What can hang from each mark
filub: gokin lage pevub
tege: gokin lolud
gokin: busuv filub
lage: busuv tege
dugo: mize pevub
busuv: gokin
kababu: lage lolud
mize: tege
pevub: filub

Every row comes from one small tree of marks. The marks that hang from a mark follow it in brackets, in alphabetical order. Every link used is in the known rows. Which tree was each row made from?
Known rows
tege[gokin[busuv filub[lage pevub]] lolud]: [ 2.22  0.59  1.60 -1.72  1.70  0.54 -1.10 -1.83 -0.18  0.97  1.16 -0.31
 -0.90 -0.78  2.35  0.36  2.18  0.25 -2.50  0.17 -0.91 -1.01 -0.29  0.71]
pevub[filub[gokin lage[busuv tege]]]: [-2.03 -0.44 -2.01  0.01 -0.47  1.10  0.65  2.90  0.81 -0.20 -0.33 -0.44
  1.22  1.38 -2.84  0.62 -0.87  0.78  5.29  0.42 -0.50  0.15  0.31 -2.51]
busuv[gokin[filub[lage[tege] pevub]]]: [ 0.28 -2.78  0.96 -0.34  0.08  1.40  0.39 -2.38  1.13  0.03 -0.67  1.04
  0.51 -1.35  1.05  1.81  0.46  0.13 -1.23 -0.26 -0.82  0.47 -0.60 -4.39]
busuv[gokin[filub[pevub]]]: [ 2.36 -1.80  2.24  0.34  0.50  2.79 -0.02 -2.34 -0.90  0.01 -0.31  0.44
 -0.08 -0.58  1.66 -0.88  0.84 -0.47 -1.58 -0.02 -0.19  1.22  0.22 -4.36]
busuv[gokin[filub[lage[tege]]]]: [ 0.43 -1.83  0.25 -0.65 -0.75  0.32  1.09 -2.42  1.59 -0.39 -0.32  1.37
  0.92 -1.82 -0.17  1.09  0.81 -0.16 -2.40 -0.71 -0.37  0.59 -0.19 -1.74]
busuv[gokin]: [ 1.18 -0.82  1.97  1.29 -0.80  0.57  0.62 -1.14 -0.79 -0.33 -0.58  0.34
  0.83 -1.22 -0.09 -2.49  0.46 -0.57 -1.97 -0.57  0.95  1.29  0.42 -2.94]
tege[gokin lolud]: [ 1.08  1.10  1.30  0.37  0.58 -2.69 -0.31  1.04 -0.42 -0.40  0.27  0.02
  0.25 -0.45  1.24 -1.44  3.04  0.56 -2.17  0.30  0.88  0.25  0.24  2.91]
gokin[busuv filub[lage pevub]]: [ 2.47  0.87  1.17 -1.02  0.04  3.53  0.19 -2.46 -0.35  1.27  0.27 -0.35
 -1.26 -0.61 -0.71 -0.96 -0.52 -0.35  0.08  0.08 -0.79 -0.71 -0.63 -3.15]
busuv[gokin[filub[lage[tege[lolud]] pevub]]]: [ 0.23 -3.43  0.62 -1.03  0.30 -0.12 -0.62 -2.77  1.71  0.45 -0.99  1.07
 -0.10 -2.25  2.93  2.71  1.44  0.45 -2.73 -0.56 -0.46 -0.32 -0.64 -1.01]
pevub[filub[gokin[busuv] lage[tege[lolud]]]]: [-0.43 -0.72 -1.57 -0.24  0.43  1.44  0.05 -0.46  1.80  0.64  0.58  0.18
  0.41 -1.65 -0.83 -0.42  0.68 -0.02  2.02 -0.68 -0.66 -0.66 -1.63 -1.94]
kababu[lage[busuv[gokin[filub[pevub]]]] lolud]: [ 0.41 -0.79 -0.57  0.92  1.12 -1.48 -0.61 -2.18 -2.25 -0.11 -1.15 -0.23
 -1.78 -0.34  3.84  1.94 -2.15 -1.05 -4.49 -0.02 -0.05 -0.36  3.22  1.06]
pevub[filub[gokin]]: [ 1.77  1.34  0.21  0.98 -0.03  3.14  0.78  1.31 -0.24 -0.39  0.29 -0.43
  0.39  0.97 -1.42 -2.94  1.70  0.12  3.81  0.90 -0.27  1.47  1.31 -4.56]
kababu[lage[busuv[gokin[filub]] tege] lolud]: [-1.51 -1.49 -2.55  0.88  0.41 -3.59  0.32 -2.25 -0.90 -0.59 -0.53  0.97
 -0.95 -1.38  2.55  2.67 -2.42 -1.49 -4.95 -0.78  0.30 -0.11  1.76  3.35]
mize[tege[gokin]]: [ 3.35  0.86  1.96  0.40 -1.56 -1.76  0.97  0.07  0.49 -1.20  1.79  0.48
  1.21 -0.21 -0.93 -2.00  1.12  0.90  0.53  0.52  0.05  1.49  0.92  1.02]
filub[gokin lage[busuv tege] pevub]: [-2.47 -1.88 -0.47  0.24 -0.37  0.01 -0.10  2.58 -0.01  0.02 -0.90 -0.21
  1.27  1.38 -0.93  2.76 -1.90  2.37  3.81  0.36 -0.52 -1.27 -0.74 -3.96]
kababu[lage[busuv tege[lolud]]]: [-3.78  0.27 -2.73  1.47 -0.81 -3.61 -0.30  1.29  0.32  0.06 -0.58  0.01
 -0.05  0.10  0.60  1.60 -2.13 -0.33 -1.11 -1.30  2.04 -1.25 -0.90  5.39]
dugo[mize[tege] pevub[filub]]: [ 1.37  4.07  0.10 -0.12 -3.07  6.16 -0.85 -1.36  1.69 -0.96  0.68 -0.93
 -2.37  1.62 -2.20 -4.91 -0.69 -1.62  4.86 -0.24 -1.21  1.93  1.72 -0.68]
gokin[busuv]: [ 1.21  1.38  0.95  0.85 -0.46  2.02  0.76 -0.96 -1.20  0.57  0.66 -0.26
  0.00 -0.98 -2.10 -3.89 -1.19 -1.12  0.15 -0.61  0.84  0.13 -1.91 -2.05]
gokin[filub[lage pevub]]: [ 1.78  1.13  1.21 -0.95 -0.72  2.26  0.11 -0.78  0.19  0.47 -0.77 -0.26
 -0.96  0.40 -0.15  0.01  0.74  0.92  0.37  0.87 -0.65 -0.61  1.26 -2.93]
tege[gokin[busuv filub[pevub]] lolud]: [ 2.59  0.02  1.78 -0.96  2.59  0.79 -1.03 -1.83 -0.95  0.84  1.46  0.03
 -0.83 -0.77  2.60 -0.75  1.76 -0.64 -2.65  0.24 -0.33 -0.01 -1.37  1.02]
lage[busuv tege[gokin[filub] lolud]]: [-1.07 -1.14 -0.91 -0.76  1.43 -3.12 -0.49  1.06 -0.10 -0.24  0.86  0.81
  0.72  0.14  1.19  1.78  0.79 -0.11 -2.76  0.13  0.35  0.42 -1.43  5.65]
lage[tege]: [-0.74  0.00 -0.26  1.22 -0.98 -0.49  1.29  0.85  0.45 -0.11  0.15  0.57
  0.65 -0.43 -2.15 -1.32 -0.55 -0.19  1.54 -0.26  0.76  0.49 -1.99 -1.21]
dugo[pevub]: [ 0.09  3.06  0.94  1.33 -2.31  1.91 -0.49  0.08 -0.66 -0.40 -0.32 -0.80
 -2.33  0.82 -1.38 -2.58  0.11 -0.95  1.20  0.40  0.76  0.54  1.07 -1.01]
mize[tege[gokin[busuv filub] lolud]]: [ 5.19 -0.06  1.41 -1.35  0.19 -0.81 -0.37 -3.07  0.62 -0.07  3.03  0.97
 -0.02 -2.19  1.52 -1.37  1.25 -0.44 -3.48 -0.38 -0.24  0.98 -0.83  4.81]
pevub[filub]: [ 1.00  2.25  0.48  1.05 -0.37  2.53  1.04  1.11 -0.37  0.19 -0.20 -0.84
 -0.49  0.76 -2.58 -4.54  0.81 -1.36  3.01  0.46  0.38  1.29  0.30 -1.76]

Write each row's tree
[-2.50 -2.96 -1.23 -0.33  0.03 -1.34 -1.19  2.46  0.68  0.28 -1.26 -0.06
  0.60  0.40  1.18  3.83 -1.03  2.52  1.87  0.17 -0.05 -1.96 -1.06 -1.41] : filub[gokin lage[busuv tege[lolud]] pevub]
[-2.93 -1.59  0.01 -0.71  0.86 -3.82 -0.98  2.53  0.44  0.25 -0.80 -0.38
  0.47  0.73  0.87  2.77 -0.04  1.64  0.16  0.16  0.09 -1.29 -0.92  3.01] : filub[lage[busuv tege[gokin lolud]] pevub]
[-1.13  0.38  0.87  0.07 -0.80  0.57 -0.36  2.09 -1.00  0.69 -1.55 -1.32
 -0.31  1.58 -1.78 -0.08 -1.90  0.95  2.28  0.51  0.28 -1.07  0.41 -1.78] : filub[lage[busuv] pevub]
[-2.52  1.18 -1.20  0.07  0.57 -1.19  0.96  2.87  0.40 -0.51  0.00 -0.67
  1.14  1.58 -3.32 -0.43  0.03 -0.22  3.38  0.40 -0.38  0.71  0.16  1.29] : pevub[filub[lage[busuv tege[gokin]]]]
[ 2.62  0.28  1.31 -0.11  0.83  3.88  0.08 -2.30 -1.34  1.06  0.86 -0.14
 -0.89 -0.52 -0.25 -2.38 -1.12 -1.14 -0.03  0.04 -0.32  0.38 -1.81 -3.42] : gokin[busuv filub[pevub]]
[-2.60 -1.29 -2.48  2.25  0.02 -4.78  0.61 -0.80 -1.15 -0.64 -1.21  0.51
 -0.52 -1.47  1.62  1.76 -2.96 -1.08 -3.55 -1.26  0.96 -0.44  1.16  2.50] : kababu[lage[busuv[gokin] tege] lolud]
[ 0.47  0.15  0.55 -1.34 -0.53  1.68 -0.42  0.46 -0.86  0.50 -1.01 -0.93
 -0.96  1.61 -0.62  0.62 -1.39  0.45  0.76  0.77 -0.34 -0.75  0.62 -0.79] : gokin[filub[lage[busuv] pevub]]
[-1.62 -2.00 -1.27 -1.55  0.08 -0.52 -0.94  0.34  0.82  0.77 -1.05 -0.05
 -0.66  0.19  1.01  3.21 -1.21  0.64 -0.21  0.06 -0.12 -1.38 -1.59  2.78] : gokin[filub[lage[busuv tege[lolud]] pevub]]
[-2.50 -2.68 -1.18 -0.08  0.16 -1.07 -0.28  0.42  1.20  0.19 -1.42 -0.32
  0.54 -1.02 -0.66  0.02 -0.45 -0.98 -0.70 -1.06  0.34  0.38 -0.93  2.07] : pevub[filub[lage[busuv[gokin] tege[lolud]]]]
[ 2.84  0.78  0.74 -0.86  1.83 -0.27 -0.52 -1.86 -0.64  0.31  2.04  0.31
 -0.17 -1.34  1.80 -1.57  2.40 -1.03 -4.04 -0.12  0.14  0.33 -0.82  2.52] : tege[gokin[busuv filub] lolud]
[-3.09  0.94 -3.59  1.90 -0.43 -4.90  0.65  0.81 -0.92 -0.34 -0.83  0.15
 -1.31 -0.15  0.04  1.43 -3.47 -0.68 -1.00 -0.40  1.00 -1.15  0.86  4.26] : kababu[lage[busuv tege] lolud]
[-0.89 -4.12  0.57  0.31  1.30  1.24 -0.24 -0.82 -0.97  0.28 -0.28  0.66
  0.83 -0.06  0.86  1.40 -1.89 -0.77 -0.80 -0.37  0.01  1.27 -2.17 -2.22] : lage[busuv[gokin[filub[pevub]]] tege]
[ 1.85  0.96  0.38  0.85  0.54  4.01  0.76 -0.13 -0.66  0.29  1.25 -0.65
  0.34  0.09 -1.86 -3.88  0.50 -1.05  3.39  0.16 -0.37  1.09 -0.38 -5.36] : pevub[filub[gokin[busuv]]]
[-0.09  1.12 -0.50 -0.41 -0.65  2.06  0.32  2.60 -0.23 -0.33 -0.72 -1.26
  0.66  1.73 -2.35 -1.05 -0.20  0.81  3.89  0.87 -0.61  0.04  2.15 -2.37] : pevub[filub[gokin lage[busuv]]]
[-3.18  0.58 -1.94  1.55  0.37 -5.24 -0.34  1.73 -0.09 -0.58  0.28  0.11
  0.86  0.68  1.30  2.35 -0.21  0.14 -1.57 -0.80  1.45 -0.71  0.37  6.32] : kababu[lage[busuv tege[gokin lolud]]]
[ 0.63  0.02  0.69 -2.04  1.25 -1.73 -1.35  1.10 -0.40  0.33 -0.42 -0.56
 -0.74  1.04  2.20  2.17  1.49  1.16 -1.99  1.20 -0.47 -0.92  1.53  3.35] : tege[gokin[filub[lage[busuv] pevub]] lolud]
[-1.58  2.21 -0.45  2.40 -0.30 -3.14  1.37  0.78  0.51 -1.07  0.85  0.68
  1.20  0.56 -0.11  0.70  1.03  0.14  0.44 -0.39  0.67  0.28  1.48  1.11] : kababu[lage[tege[gokin]]]
[-0.89 -0.25  1.47  0.30  1.20 -0.17  0.56 -0.37  0.25  0.64  0.75 -0.05
  0.65 -0.13 -1.08  0.36  0.19  0.43  1.86 -0.36 -0.84 -0.45 -2.20 -3.18] : filub[lage[tege[gokin[busuv]]] pevub]
[ 0.71  1.14 -0.22 -1.56 -1.16  0.72  0.15  0.53 -0.46  0.06 -0.56 -0.42
 -0.24  0.66 -1.69 -0.11 -1.05  0.30 -0.83  0.56  0.19 -0.54  1.46  1.81] : gokin[filub[lage[busuv]]]
[-1.11  5.29 -0.58 -0.83 -2.16  6.43 -1.15 -0.39  1.31 -0.44 -0.79 -1.62
 -2.92  2.38 -2.53 -3.71  0.40 -1.52  3.90 -0.19 -1.47  0.25  3.09 -2.02] : dugo[mize pevub[filub[lage]]]
[-0.91 -0.53 -0.01  0.53  0.67 -3.64  0.23  1.15  0.49 -0.37  0.51  0.79
  0.91 -0.62  0.93  0.26  2.30  0.51 -1.14 -0.24  0.69  0.32 -1.69  2.93] : lage[tege[gokin lolud]]
[-1.71  0.48 -2.30  0.35  0.89 -4.17 -0.31  0.43  0.23 -0.66  0.87  0.79
  0.40  0.72  2.19  3.28  0.60 -0.35 -2.73 -0.42  0.79 -0.39  0.88  7.13] : kababu[lage[busuv tege[gokin[filub] lolud]]]
[ 0.49  0.65  1.54 -1.24  0.85  0.25 -0.35  1.17 -1.17 -0.08 -0.08 -0.65
 -0.11  2.00  0.15  1.38  0.43  1.09  0.48  1.33 -0.85 -0.34  1.76  0.04] : tege[gokin[filub[lage[busuv] pevub]]]
[-2.14 -1.36 -2.57 -0.75  0.09 -0.32 -0.35  2.67  1.45  0.09 -0.68 -0.29
  0.68  0.52 -0.78  1.45 -0.07  0.89  2.41  0.10 -0.19 -0.61 -0.17  0.47] : pevub[filub[gokin lage[busuv tege[lolud]]]]
[ 3.18  0.20  1.65 -0.17 -1.24 -3.34 -0.08  0.00  0.98 -0.90  1.39  0.46
  0.49 -1.12  1.06 -1.09  1.98  1.11 -1.53  0.22  0.45  0.70  0.28  4.33] : mize[tege[gokin lolud]]
[ 1.59 -0.68  1.64  1.11  0.72  3.22 -0.16 -0.43 -1.52  0.62  0.74 -0.23
  0.44 -0.14  0.07 -1.48 -0.43  0.52  2.24  0.10 -0.30 -0.19 -1.43 -7.05] : filub[gokin[busuv] pevub]
[ 0.28  0.51 -0.87 -0.83 -1.34  0.42  1.29 -1.03  1.52 -0.06  0.02  1.04
  0.05 -0.56 -1.65  0.70  0.56  0.41  0.01  0.08 -0.34 -0.22 -0.11 -0.29] : gokin[filub[lage[tege]]]
